Each row was made from one small tree. The marks that hang from a mark follow it in brackets, in the order of their numbers. Every link used is in the known rows. Write each row's tree.
Known rows:
K697(K308 K536(K175(K462))): [-0.18 -0.09 -0.06 -0.08 -0.07  0.14  0.26 -0.17  0.07  0.10  0.14  0.11
  0.20  0.03 -0.27 -0.04 -0.26  0.05  0.24 -0.25 -0.07  0.17 -0.04  0.10
  0.27  0.05]
K697(K536(K175)): [-0.12 -0.07 -0.22 -0.10 -0.05  0.15  0.10 -0.07  0.06  0.25  0.22  0.08
 -0.09  0.28 -0.22 -0.01 -0.12  0.00  0.22 -0.34  0.07  0.13 -0.09  0.16
  0.22  0.04]
K175(K536(K697(K308(K675)))): [-0.23 -0.04 -0.13 -0.10 -0.02  0.11  0.15 -0.15  0.12  0.19  0.09  0.05
  0.22  0.13 -0.18 -0.13 -0.45  0.02  0.18 -0.27  0.00  0.04 -0.08  0.21
  0.31  0.06]
K917(K292(K126(K797)) K831(K610(K716))): [-0.07 -0.24 -0.04 -0.09 -0.16 -0.08  0.10  0.13  0.43  0.18  0.03  0.31
 -0.77 -0.28 -0.15  0.09  0.31 -0.13  0.15 -0.48  0.04 -0.06 -0.02 -0.07
  0.37 -0.06]
K462(K34(K797) K175(K536(K697(K308(K675))))): [-0.31 -0.35 -0.15 -0.18 -0.12 -0.08  0.41 -0.13 -0.02  0.20 -0.19  0.17
  0.41  0.18 -0.19 -0.04  0.12  0.05  0.37 -0.58  0.17  0.09  0.03  0.05
  0.35  0.00]
K675(K308): [-0.18 -0.15 -0.08 -0.18 -0.16  0.14  0.29 -0.07  0.08  0.41  0.17  0.20
  0.19  0.01 -0.19 -0.01 -0.55 -0.18  0.35 -0.52 -0.01 -0.10 -0.08  0.12
  0.22  0.04]
K831(K610 K917(K292)): [-0.18 -0.08 -0.37 -0.09  0.01  0.05 -0.14  0.13  0.07  0.29  0.07  0.39
 -0.38 -0.26 -0.10 -0.03  0.13 -0.21  0.26 -0.32  0.16 -0.05 -0.10  0.09
  0.20  0.05]
K697(K308(K675) K536(K175(K462))): [-0.21 -0.10 -0.17 -0.12 -0.08  0.10  0.30 -0.21  0.10  0.05  0.10  0.04
  0.38 -0.07 -0.27 -0.08 -0.35  0.00  0.32 -0.17 -0.10  0.18 -0.06  0.10
  0.31  0.04]
K126(K797(K34)): [-0.27 -0.35 -0.12 -0.24 -0.05  0.02  0.43 -0.10  0.13  0.19  0.08  0.24
 -0.27 -0.07 -0.20 -0.03 -0.14 -0.17  0.27 -0.39  0.13  0.00 -0.11  0.15
  0.31  0.00]
K831(K610 K917): [-0.15 -0.12 -0.42 -0.14  0.05  0.08  0.00  0.10  0.00  0.25  0.13  0.42
 -0.27 -0.13 -0.13 -0.01  0.19 -0.19  0.27 -0.37  0.18 -0.02 -0.15  0.16
  0.31  0.06]
K697(K536): [-0.10 -0.07 -0.27 -0.12 -0.04  0.08  0.16 -0.08  0.11  0.29  0.19  0.22
 -0.07  0.14 -0.25 -0.04 -0.42 -0.05  0.18 -0.30 -0.03  0.06 -0.10  0.21
  0.24  0.06]
K175(K462(K34(K797)) K536): [-0.05 -0.30 -0.05 -0.21  0.12 -0.04  0.54 -0.06  0.09  0.11 -0.12  0.19
  0.05  0.14 -0.18 -0.07  0.02 -0.03  0.15 -0.70  0.16  0.11  0.02  0.00
  0.44  0.02]
K917(K292(K126(K797(K34))) K831): [-0.15 -0.20  0.03 -0.10 -0.15 -0.05  0.17  0.09  0.38  0.22  0.05  0.21
 -0.54 -0.14 -0.20  0.01 -0.03 -0.16  0.11 -0.40  0.02 -0.04 -0.08 -0.05
  0.19 -0.07]
K536(K175(K462(K34(K797))) K697(K308(K675))): [-0.39 -0.24  0.00 -0.14 -0.09  0.13  0.23 -0.23 -0.05  0.13 -0.03 -0.12
  0.60  0.16 -0.23 -0.06  0.38  0.07  0.35 -0.33  0.07  0.21 -0.01 -0.03
  0.35  0.03]
K917(K292(K126(K797(K34))) K831(K610(K716))): [-0.08 -0.29 -0.03 -0.12 -0.11 -0.09  0.13  0.13  0.42  0.15  0.00  0.35
 -0.79 -0.34 -0.14  0.08  0.32 -0.14  0.16 -0.47  0.08 -0.05 -0.03 -0.10
  0.40 -0.08]
K697(K308 K536(K175)): [-0.21 -0.03 -0.08 -0.07 -0.14  0.16  0.14 -0.15  0.05  0.18  0.20  0.14
  0.12  0.01 -0.27 -0.02 -0.32  0.03  0.27 -0.19 -0.05  0.12 -0.06  0.16
  0.22  0.04]
K536(K175(K462) K697): [-0.28 -0.16 -0.16 -0.11  0.01  0.22  0.06 -0.17 -0.01  0.24  0.14 -0.18
  0.20  0.52 -0.17 -0.02  0.36  0.07  0.21 -0.39  0.11  0.20 -0.06  0.05
  0.27  0.07]
K831(K610(K716) K917(K292(K126(K797(K34))))): [-0.04 -0.29 -0.09 -0.14  0.03 -0.04  0.01  0.16  0.22  0.14  0.01  0.63
 -0.54 -0.38 -0.10  0.02  0.50 -0.20  0.26 -0.35  0.24  0.01 -0.04 -0.09
  0.42 -0.05]
K462(K34 K175): [-0.25 -0.37 -0.54 -0.25 -0.12 -0.10  0.27 -0.07 -0.05  0.38 -0.04  0.16
  0.14  0.32 -0.20  0.05  0.17 -0.11  0.41 -0.45  0.19  0.04  0.02  0.17
  0.28  0.01]
K462(K34(K797(K126)) K175): [-0.28 -0.43 -0.24 -0.28 -0.14 -0.14  0.46 -0.06  0.00  0.31 -0.18  0.31
  0.05  0.24 -0.23  0.05  0.29 -0.11  0.48 -0.68  0.25  0.03 -0.01 -0.01
  0.34 -0.03]
K126(K797): [-0.27 -0.28 -0.13 -0.20 -0.13  0.05  0.38 -0.09  0.14  0.24  0.13  0.18
 -0.23  0.03 -0.22 -0.02 -0.15 -0.16  0.24 -0.41  0.07 -0.03 -0.10  0.20
  0.26  0.04]
K175(K462(K34(K797)) K536(K697)): [-0.12 -0.29  0.04 -0.16  0.13  0.03  0.40 -0.09  0.05  0.13 -0.12  0.09
  0.20  0.31 -0.16 -0.10  0.15  0.08  0.10 -0.67  0.15  0.15  0.01  0.00
  0.42  0.04]
K831(K610(K716) K917(K292(K126(K797)))): [-0.04 -0.25 -0.10 -0.12 -0.02 -0.02 -0.02  0.17  0.23  0.17  0.04  0.59
 -0.51 -0.31 -0.12  0.03  0.49 -0.19  0.24 -0.36  0.20  0.00 -0.04 -0.06
  0.38 -0.03]
K292(K126 K917): [ 0.08 -0.13 -0.16 -0.18 -0.04  0.06 -0.08  0.02  0.15  0.34  0.27  0.31
 -0.11  0.14 -0.26  0.00 -0.20 -0.14  0.23 -0.27  0.14  0.03 -0.04 -0.09
  0.30 -0.07]
K536(K175 K697(K308)): [-0.39 -0.05 -0.07 -0.06 -0.14  0.24 -0.05 -0.19 -0.04  0.29  0.20 -0.09
  0.27  0.29 -0.21 -0.02  0.12  0.07  0.29 -0.20  0.05  0.11 -0.07  0.13
  0.20  0.05]
K462(K34 K175(K536(K697))): [-0.21 -0.35 -0.38 -0.18 -0.02 -0.03  0.21 -0.04 -0.04  0.30 -0.09  0.08
  0.18  0.51 -0.13 -0.02  0.18  0.04  0.28 -0.53  0.23  0.09  0.02  0.18
  0.29  0.01]
K610(K716): [-0.08 -0.16 -0.34 -0.21 -0.07 -0.04  0.23 -0.11  0.18  0.33  0.19  0.30
 -0.09  0.03 -0.24  0.07 -0.08 -0.16  0.29 -0.27  0.08  0.02  0.00  0.13
  0.41  0.03]

Write each row's tree:
[-0.11 -0.08 -0.19 -0.06 -0.12 -0.01 -0.08  0.12  0.32  0.29  0.05  0.21
 -0.64 -0.16 -0.15  0.04  0.12 -0.13  0.15 -0.44  0.00 -0.09 -0.07 -0.04
  0.28 -0.02]
K917(K292(K126) K831(K610))
[-0.28 -0.17 -0.29 -0.12 -0.07  0.03  0.22 -0.16  0.06  0.26  0.03  0.12
  0.14  0.36 -0.16 -0.04 -0.22  0.06  0.26 -0.43  0.08  0.06 -0.04  0.18
  0.26  0.06]
K462(K175(K536(K697(K308))))
[ 0.18 -0.19 -0.22 -0.15 -0.04 -0.02 -0.07  0.14  0.28  0.25  0.25  0.38
 -0.44 -0.07 -0.22  0.10  0.11 -0.12  0.18 -0.40  0.16  0.00 -0.03 -0.14
  0.44 -0.11]
K292(K126 K917(K831(K610(K716))))
[-0.24 -0.05 -0.19 -0.10 -0.15  0.12  0.19 -0.18  0.09  0.12  0.16  0.07
  0.31 -0.09 -0.28 -0.06 -0.41 -0.02  0.35 -0.12 -0.08  0.13 -0.08  0.16
  0.26  0.03]
K697(K308(K675) K536(K175))
[-0.18 -0.14 -0.11 -0.12  0.09  0.08  0.33 -0.20  0.15  0.07  0.00  0.01
  0.33  0.16 -0.18 -0.15 -0.35  0.05  0.13 -0.36 -0.04  0.13 -0.05  0.11
  0.39  0.08]
K175(K462 K536(K697(K308(K675))))
[ 0.12 -0.39 -0.03 -0.20 -0.03 -0.05  0.13  0.15  0.31  0.11  0.17  0.44
 -0.59 -0.23 -0.19  0.08  0.21 -0.13  0.18 -0.47  0.23  0.02 -0.05 -0.17
  0.48 -0.16]
K292(K126(K797(K34)) K917(K831(K610(K716))))
[-0.20 -0.17  0.04 -0.12 -0.15  0.02  0.09 -0.01  0.27  0.30  0.05  0.23
 -0.34 -0.01 -0.20 -0.04 -0.07 -0.15  0.21 -0.33  0.02 -0.04 -0.03 -0.01
  0.21 -0.02]
K917(K292(K126(K797)))
[-0.29 -0.35 -0.08 -0.16 -0.11 -0.06  0.38 -0.11 -0.05  0.24 -0.17  0.21
  0.29  0.24 -0.18 -0.02  0.17  0.08  0.32 -0.64  0.19  0.08  0.03  0.04
  0.32  0.00]
K462(K34(K797) K175(K536(K697(K308))))
[-0.16 -0.20 -0.05 -0.07 -0.16 -0.02  0.07  0.14  0.36  0.21  0.02  0.22
 -0.75 -0.22 -0.14  0.04  0.19 -0.13  0.13 -0.50  0.02 -0.09 -0.07 -0.03
  0.27 -0.04]
K917(K292(K126(K797)) K831(K610))
[-0.27 -0.33 -0.38 -0.19 -0.08 -0.06  0.26 -0.11 -0.01  0.23 -0.12  0.06
  0.40  0.31 -0.16 -0.05  0.02  0.02  0.36 -0.41  0.15  0.09  0.02  0.19
  0.32  0.01]
K462(K34 K175(K536(K697(K308(K675)))))
[-0.10 -0.15 -0.13 -0.12  0.16  0.11  0.27 -0.13  0.13  0.14  0.03  0.01
  0.09  0.40 -0.14 -0.11 -0.17  0.06  0.05 -0.51  0.06  0.13 -0.05  0.10
  0.36  0.09]
K175(K462 K536(K697))
[-0.10 -0.04 -0.13 -0.07 -0.16 -0.02  0.01  0.08  0.35  0.33  0.11  0.16
 -0.41 -0.01 -0.22  0.02 -0.12 -0.15  0.11 -0.34 -0.04 -0.06 -0.07 -0.02
  0.15 -0.03]
K917(K292(K126) K831)
[-0.30 -0.18 -0.36 -0.14 -0.08  0.01  0.24 -0.18  0.08  0.22  0.00  0.07
  0.25  0.29 -0.17 -0.07 -0.27  0.03  0.31 -0.38  0.06  0.06 -0.05  0.18
  0.28  0.06]
K462(K175(K536(K697(K308(K675)))))
[-0.26 -0.25 -0.17 -0.14  0.02  0.17  0.07 -0.12 -0.07  0.25  0.07 -0.18
  0.28  0.54 -0.17 -0.01  0.56  0.07  0.24 -0.41  0.17  0.22 -0.02  0.05
  0.29  0.04]
K536(K175(K462(K34)) K697)
[-0.24 -0.41 -0.08 -0.21 -0.04 -0.08  0.41 -0.04  0.01  0.23 -0.22  0.22
  0.09  0.43 -0.17 -0.02  0.30  0.04  0.35 -0.76  0.30  0.08 -0.01  0.00
  0.35 -0.03]
K462(K34(K797(K126)) K175(K536(K697)))
[-0.13 -0.18 -0.01 -0.13 -0.02  0.02  0.07  0.11  0.17  0.22  0.07  0.44
 -0.22 -0.12 -0.18 -0.06  0.06 -0.22  0.20 -0.26  0.17  0.02 -0.11 -0.02
  0.15 -0.04]
K831(K917(K292(K126(K797(K34)))))
[-0.15 -0.16  0.02 -0.08 -0.20 -0.03  0.15  0.09  0.39  0.25  0.08  0.17
 -0.51 -0.08 -0.21  0.02 -0.04 -0.15  0.10 -0.41 -0.02 -0.06 -0.07 -0.01
  0.16 -0.04]
K917(K292(K126(K797)) K831)
[-0.20 -0.18 -0.18 -0.15 -0.08  0.07  0.31 -0.17  0.06  0.05  0.04  0.04
  0.45 -0.06 -0.27 -0.07 -0.20  0.00  0.34 -0.18 -0.06  0.20 -0.02  0.10
  0.33  0.02]
K697(K308(K675) K536(K175(K462(K34))))
[-0.16 -0.13 -0.04 -0.10  0.10  0.11  0.30 -0.18  0.13  0.10  0.02  0.05
  0.22  0.23 -0.18 -0.13 -0.30  0.08  0.08 -0.41 -0.02  0.12 -0.04  0.10
  0.36  0.09]
K175(K462 K536(K697(K308)))
[-0.34 -0.23 -0.05 -0.12 -0.05  0.18  0.10 -0.18 -0.08  0.20  0.05 -0.13
  0.46  0.32 -0.21 -0.03  0.39  0.10  0.28 -0.29  0.08  0.20  0.00  0.05
  0.29  0.04]
K536(K175(K462(K34)) K697(K308))
[ 0.13 -0.34 -0.04 -0.17 -0.09 -0.02  0.10  0.15  0.33  0.15  0.21  0.40
 -0.56 -0.15 -0.21  0.09  0.20 -0.12  0.16 -0.49  0.18  0.00 -0.04 -0.12
  0.44 -0.13]
K292(K126(K797) K917(K831(K610(K716))))
[-0.11 -0.09 -0.22 -0.08  0.02  0.06 -0.17  0.16  0.12  0.26  0.05  0.46
 -0.41 -0.19 -0.12 -0.03  0.30 -0.19  0.23 -0.34  0.16 -0.03 -0.10 -0.02
  0.27  0.01]
K831(K610 K917(K292(K126)))
[ 0.00 -0.14 -0.46 -0.16 -0.05  0.01 -0.06  0.08  0.15  0.31  0.26  0.20
 -0.37 -0.12 -0.19  0.07 -0.25 -0.16  0.21 -0.39  0.14 -0.05 -0.08  0.06
  0.27 -0.02]
K292(K917(K831(K610)))
[-0.14 -0.25 -0.05 -0.14  0.11  0.05  0.31 -0.12  0.05  0.11 -0.08  0.05
  0.33  0.24 -0.18 -0.11 -0.07  0.08  0.12 -0.44  0.05  0.14  0.02  0.11
  0.39  0.05]
K175(K462(K34) K536(K697(K308)))
[-0.08 -0.14 -0.35 -0.12  0.00 -0.03 -0.10  0.12  0.15  0.26  0.08  0.51
 -0.39 -0.33 -0.11  0.04  0.28 -0.22  0.28 -0.29  0.19 -0.02 -0.04  0.04
  0.33  0.03]
K831(K610(K716) K917(K292))
[-0.17 -0.32 -0.16 -0.24  0.02 -0.05  0.47 -0.12  0.03  0.23 -0.07  0.19
  0.16  0.07 -0.25 -0.02  0.15 -0.11  0.26 -0.55  0.09  0.09  0.00 -0.01
  0.40  0.04]
K175(K462(K34(K797)))
